What can hang from each mark:
K746: K681 K695
K534: K251
K908: K922
K697: K695
K412: K697
K117: K746
K251: K695
K695: K697 K746 K857 K922
K922: K15 K695

Every row comes from one small tree of marks. Brackets hold a mark, then the marks that hang from it, in the order of their numbers. Every link used is in the known rows. Which tree was each row made from?
(in the rows, 128 means zero)
Known rows:
(K251 (K695 K697)): [129 113 113 129 138 130 187 145 124 136 149 113 136 103 110 102  79 149
 153 137 107 134 123 103]
(K117 K746): [115 156 139 117 167 154 136 137 122 116 119 120 155 131 124 144 143 167
 146 140 151 122 124 142]
(K922 K15 (K695 K697 (K746 K681))): [122 178 168 136 184 166 140 169 129 143 107 157 138 139 177  39  90 123
  98 141 118 140 179 130]
(K534 (K251 (K695 K746))): [156  89 125 132 127 145 156 152 145 118 143 161 126 127  96 155 126 110
 146 112 121 135 187 130]
(K746 K681): [129 153 154 137 139 135 154 127 116 126 108 141 171 118 171 124 136 139
 140 141 128 114 135 112]
(K922 K695): [128 151 138 101 124 126 102 132 118 139 110 133 120 139 140  87 119 134
 137 114 145 115 129 122]
(K695 K697 (K746 K681) K857 K922): [124 142 155 183 154 208 170 135 122  85 120 142 195 121 211 106 166  82
  61 121  53 101 130 129]
(K695 K697 (K746 K681) K922): [106 145 145 161 153 205 170 164 126 105 124 156 182 126 185 107 147 100
  89 119  93 117 143 132]
(K251 (K695 K746)): [155 118 112 144 142 148 154 128 142 135 158 145 151 112  86 118 142 106
 157 139 124 141 144 130]
(K922 K15 (K695 K697)): [115 160 136 109 158 126 119 158 125 150 117 119  79 152 145  59  56 149
  99 128 110 143 149 125]
(K908 (K922 K15 (K695 (K746 K681)))): [150 179 136 125 183 153 113 128 114 157 123 170 143 153 134  48 125 124
  96 153  96 150 198 130]
(K697 (K695 K746 K922)): [144 111 111 131 115 189 140 112 136  95 126 152 155 112 111 143 160  98
 142 103 107 111 101 136]
(K908 (K922 (K695 K746 K857))): [154 132 135 135 155 160 100 111 114 128 133 155 146 138 127  54 157  80
  79 122  80 126 159 139]
(K117 (K746 (K695 K697 K857 K922))): [145 121 126 155 179 208 184 116 103  83 117 106 205 134 173 132 147 152
  97 120  57 115 103 135]
(K746 K681 (K695 K697 K857)): [162 109 164 170 162 168 206 119  96 105 101 134 221 101 213  86 115 128
 111 139  70 119 132 104]
(K908 (K922 K15 (K695 K697 K857))): [138 144 123 127 172 128 123 119 109 143 131 115  91 150 143  38  73 134
  50 140  38 142 158 119]
(K695 K857): [146 127 140 150 132 132 129  96 123 108 124 114 142 120 156 127 145 111
  99 131  87 113 116 125]
(K251 (K695 K697 K746 K922)): [128 113  97 146 142 184 174 149 137 118 164 134 147 123 110 114 130 104
 120 116  81 134 130 129]
(K534 (K251 (K695 K746 K857 K922))): [169  93 113 155 115 170 155 110 141  85 146 139 138 139 133 179 173  88
  93 100  46 106 161 130]
(K695 K697 K857 (K922 K15)): [129 142 110 159 151 155 144 112 129 109 138  91 100 153 169 124 112 123
  36 130  19 129 122 129]
(K412 K697): [134 118 168 124 122 132 128 159 154 136 150 141 105 107 123 116 100 144
 161 126 120 136 132 125]
(K251 (K695 K697 K746 K857 K922)): [145 112 108 170 144 186 179 121 132  99 162 118 161 117 137 112 147  87
  91 120  41 118 118 126]
(K534 (K251 (K695 K922))): [148 100  97 117  97 139 160 121 134 108 140 126 110 146 119 190 132 146
 136  98  79 112 151 113]
(K697 K695): [143 109 128 112 113 132 149 109 126 113 111 133 140  96 111 131 109 141
 174 123 135 112  95 111]

Which tree is each row?
[159 167 137 129 149 116  94  92 124 131 114 107 100 152 155  84 117 129
  83 138  81 123 136 126] => (K922 K15 (K695 K857))
[133 106 119 143 152 160 181 163 139 134 155 141 146 102 101  90 103 110
 142 134 113 146 145 127] => (K251 (K695 K697 K746))
[153 139 119 154 167 175 192 124 108 124 120 129 172 144 185 106 102 158
  95 137  50 144 147 115] => (K746 K681 (K695 K697 (K922 K15)))
[188 122 154 166 149 153 183  83  96 104 103 137 229 107 197 112 154 128
 129 143  80 113 131 105] => (K746 K681 (K695 K857))
[152  97 173 126 121 168 143 159 164 118 142 170 134  71  93 108 104 118
 197 120 136 132 123 129] => (K412 (K697 (K695 K746)))
[125 158 192 152 167 183 147 153 113 109  94 153 189 114 214  42 129  92
  93 124 105 102 145 120] => (K922 (K695 K697 (K746 K681) K857))
[165 101 161 148 112 193 142 116 158  86 144 150 145  84 131 132 150  98
 147 105  59 104  97 129] => (K412 (K697 (K695 K746 K857 K922)))
[192 124  94 163 147 155 144  60 118 111 135 106 148 157 153 141 152 121
  69 130  18 136 130 132] => (K746 (K695 K857 (K922 K15)))
[161  86 139 161 152 154 182 121 110 106 121 124 179 112 168  92 105 118
 101 126  69 131 122 121] => (K746 (K695 K697 K857))
[125 132 166 142 156 172 121 157 126 113 115 141 142 127 170  50 121  78
  81 110 102 115 138 138] => (K922 (K695 K697 K746 K857))
[150 105 131 167 155 160 182 134 134 114 154 128 163  96 126  90 122  89
 114 137  75 130 131 124] => (K251 (K695 K697 K746 K857))
[154 150 101 158 139 142 120  77 133 110 139  95 106 159 155 147 151 122
  53 136  29 123 122 133] => (K695 K857 (K922 K15))
[127 134 179 177 167 183 175 147 124  98 114 150 197 101 201  83 137  85
  84 138  86 113 146 128] => (K695 K697 (K746 K681) K857)
[119 152 142 125 172 155 114 172 139 147 126 146  98 153 133  47  81 109
  87 128 118 153 169 145] => (K922 K15 (K695 K697 K746))
[170 122  99 166 132 173 153  86 132 101 162 123 166 123 121 140 187  84
 104 126  50 114 119 130] => (K251 (K695 K746 K857 K922))
[157 155 124 144 145 185 157 100 133 107 115 153 166 120 143 134 146 126
 129 137  87 120 132 127] => (K697 (K695 (K746 K681) (K922 K15)))
[162 156 115 123 158 117  94  84 111 145 132 119  98 158 127  65 113 134
  65 144  46 137 158 123] => (K908 (K922 K15 (K695 K857)))
[194 147 121 174 159 163 171  58 107 104 117 117 190 144 196 133 161 137
  82 148  22 125 137 115] => (K746 K681 (K695 K857 (K922 K15)))
[163 135 149 160 130 200 169  81 121  72 104 149 212  93 181 136 186  94
 122 120  71  81  99 117] => (K697 (K695 (K746 K681) K857 K922))
[117 123 123 157 130 167 150 121 119  91 129 102 135 134 180 125 134 111
  61 108  44 106 103 124] => (K695 K697 K857 K922)
[123 138 158 127 140 142 129 139 111 117 106 115 130 126 181  57  96 117
  92 112  94 107 116 114] => (K922 (K695 K697 K857))
[139 135  83 152 161 168 170 140 145 134 174 123 112 139  99 111 111 119
  96 138  54 157 151 136] => (K251 (K695 K697 K746 (K922 K15)))
[152 167 182 147 156 168 120 117 113 109  97 157 195 121 199  69 170  89
 108 128 113  97 146 124] => (K922 (K695 (K746 K681) K857))
